Known rows, with every step that occurs:
samolot salat: [ 45   8 -29  35 -22   3  21 -43   2  19   0  49  12 -33  43 -19  11  24
   1  35]
bevir salat: [ 25  20 -36  22 -38  -4  26 -33   0  31  21  29  10 -46  19  11  24  18
  -4  22]
nafa zapoz samolot salat bevir rogeb: [-27 -25  45 -50 -37 -23  25   5  32 -10 -13  -1  13  74 -37 -17 -30 -43
 -11  34]
zapoz samolot salat: [ 38  -5  -6  23 -32  11  49 -39  26  14   2  26  -6 -14  38  -9 -27   6
  19  21]
nafa zapoz samolot: [  4 -22  10   9  26  43  -6 -34  15  14   4  29 -12   6  -7   0 -25 -29
   0 -18]
salat bevir zapoz nafa: [-19  11 -59 -10  56  36   1 -25  -4 -43  30 -36  21  41   6  13  -8 -35
   3  20]
rogeb bevir: [ 19  31 -56   3  32  59   4 -36   9  35  14  50   3  23  -5  16  16  41
  11  -6]
salat nafa: [ 28 -16  -3  40  46  22 -53  -7 -18 -36  20  14 -22 -29  17 -17  10   3
   0 -26]
samolot salat bevir zapoz nafa: [ -2  11 -49  -2  20   0  17 -24   0 -35  13 -42  39  41  29   2 -24 -31
   0  53]
rogeb bevir salat: [ 22  44 -53  -2 -23  18  28 -29  13  52  11  18  18   7  -7  37  17  39
   3  19]
nafa rogeb samolot salat bevir: [-19  15  38 -32 -30 -21   0  23  15  -3 -63   0 -15   0 -34 -16  -4  46
   3  10]
bevir zapoz samolot: [ -6   8 -27  28  -7  49  53 -42  32  13  45  -9  19  -8  22  53   6 -17
  -7 -25]
nafa rogeb: [  6  -9  -3   5   4  -2 -16  -8 -22  32   4  50 -24 -51  12 -18  45  31
  -5 -29]
salat bevir rogeb: [-27   2 -14 -41 -11   5  15   0  11 -21  20  38  -2  35 -32 -10  38   6
  -6  21]
samolot salat nafa zapoz: [ 32 -32  34  39  30 -21 -73  -7 -21 -16 -15  -9  11  -4  16 -30 -19 -33
 -25  -2]
rogeb samolot salat bevir: [  2  33   3 -11 -19  21  17 -10  36 -24 -47  12   3  20 -27  -4 -26  39
  13  46]
salat samolot: [ 28   1   7  19  12  35  16   9  -4 -13  -4  37 -11 -39   1   4  -1  18
   0 -15]
samolot salat bevir zapoz nafa rogeb: [-20  -7 -13 -23  11 -39  -3  10 -20 -20  -5 -58  22  20  21 -10  -4 -22
  -6  22]
zapoz nafa rogeb bevir salat: [  2   8 -29 -30   3 -23   3  31 -27  50  -6  -8  -6   0   7  -6   2  23
  24  -2]
samolot salat bevir: [ 23  11 -24 -10   0   0   5 -43   9 -22  -9  17   5  20   3 -14  -9  12
   0  52]
zapoz bevir salat nafa rogeb: [ -7 -35  30 -24   5 -75 -28  38 -45 -13  24 -40 -48 -25  -6  19  -2 -28
   4 -33]

Rows:
[ -8   6  -4 -31 -48 -26  31  -1  15 -14  -1  28  15  35  -8 -24  25   7
  -9  56] | samolot salat bevir rogeb
[ 11 -21  37  11 -16 -59 -51  32 -38  -1   4 -25 -23 -65  10  -3  26   7
 -19 -37] | bevir salat nafa rogeb
[  7 -37  50  14   3 -16 -36   5   0 -11   7 -46  -7  -6 -14  10 -45 -53
 -12 -28] | bevir salat nafa zapoz samolot
[ 10 -24 -14  -1  40  -3 -24  17 -41  13  -1  29 -35 -39  33 -52  12   8
  26 -15] | zapoz nafa rogeb
[ 28  -4   0  30  -7 -18 -28  -3 -18 -17  21 -16  -5 -44  14   4   7  -2
 -10  -6] | bevir salat nafa
[ -6  27 -38   1 -13   2  23 -49  18 -17  13 -28  49  25   8  35  11 -10
 -28  41] | samolot salat bevir zapoz
[ 48 -14   5  45  10 -14 -37 -12 -16 -30   2   5  -6 -29  41 -26  -3   2
  -2   6] | samolot salat nafa
[  7   1  12   1  29  -5 -67   7 -11  16  -3 -37  21  31 -33  21 -13 -17
 -22 -19] | rogeb bevir salat nafa zapoz
[ 26  -8  25   0  14 -35 -57  30 -23  12 -21 -15 -13   4   6 -14  10  27
  -2 -37] | samolot salat nafa rogeb bevir
[-38  -3  42 -26 -52 -28  48  38  18  27 -22  25   6  43 -37  -6 -10 -25
   6  24] | nafa zapoz bevir rogeb samolot salat
[-61  16   6 -34  28  16  -4  43   3 -25 -20 -54   1  19 -32   8  -6   0
  10 -20] | salat bevir zapoz nafa rogeb samolot
[-16   9  25   4 -17  17  -2  26   3  32 -33  41 -28 -53 -17  -7  31  55
   8 -39] | nafa rogeb samolot
[-10  36 -46   4   7  69  53 -36  45  33  37 -19  28  47  -7  74   0  -4
   3 -33] | rogeb bevir zapoz samolot
[ 24 -22  20  18 -10   6  11 -37  18  21 -13  18   6   6  16 -12 -39 -28
  -3  16] | nafa zapoz samolot salat
[-21   5   4   2  39   2 -52  25 -17  14  21 -56  13  11  -8  44  41   7
 -29 -78] | salat nafa rogeb bevir zapoz
[-18  -2  25 -36   6 -23  -8  46  -3 -22 -64 -18 -24  13 -14 -49 -39  25
  37  24] | zapoz nafa rogeb samolot salat bevir
[-26  48  -8   2 -36  22  36 -15  45 -18 -23 -33  46  27 -21  43  -5  14
 -15  33] | rogeb samolot salat bevir zapoz
[  3  10  35  14 -53 -18  14  24   8  38 -54  28 -11 -54   6 -19  14  57
   5  -8] | nafa rogeb samolot salat
[-41  11   4  12   5  19  14  43  -5  21 -10 -24   5 -32   7   6  17  10
  11 -39] | bevir zapoz nafa rogeb samolot
[-26  24  11   5 -55  27  46  34  28  23  -6  62   0 -15 -20 -14  43  42
   9  -5] | bevir rogeb samolot
[ 16  -1  -5 -20  -9  11  30 -38  35 -31 -10   1 -11  38   0   0 -49  -2
  20  39] | zapoz samolot salat bevir
[-33 -48  40 -26  38 -30 -39  41 -28 -30  32   2 -24  47 -27 -10   3 -75
  -9 -27] | salat nafa zapoz bevir rogeb
[ -7 -19 -18 -12  54  15 -10 -34 -17   7  23  34 -21  30 -16   9 -13 -46
   2  -1] | nafa zapoz bevir
[-10  -2  64   9 -37 -40 -35  67 -12   4 -28 -35 -27 -65 -21   0  12  32
  -5 -47] | bevir salat nafa rogeb samolot
[ 30  12   9  14 -41  -6  42  16  -2   6  -3   7   4 -54   0  25  -5  14
  -8   9] | bevir salat samolot
[ -2   7 -60  34  34  36  18 -24 -10   2  44  -3  28 -11  46   7  10 -24
   5   3] | bevir zapoz nafa
[-37 -25   4 -35   9 -11  14   9 -13  14  33  45  -8  44 -24   0  20 -53
  -4   3] | nafa zapoz bevir rogeb
[-39  -6 -21 -31  49  -4 -18  11 -22 -27  14 -48   6  21  -2   3  11 -24
  -4 -10] | salat bevir zapoz nafa rogeb
[ 44 -27  26  34   0  -8 -10  -7   9 -32   4 -18 -21 -15  33 -17 -43 -15
  17 -11] | zapoz samolot salat nafa
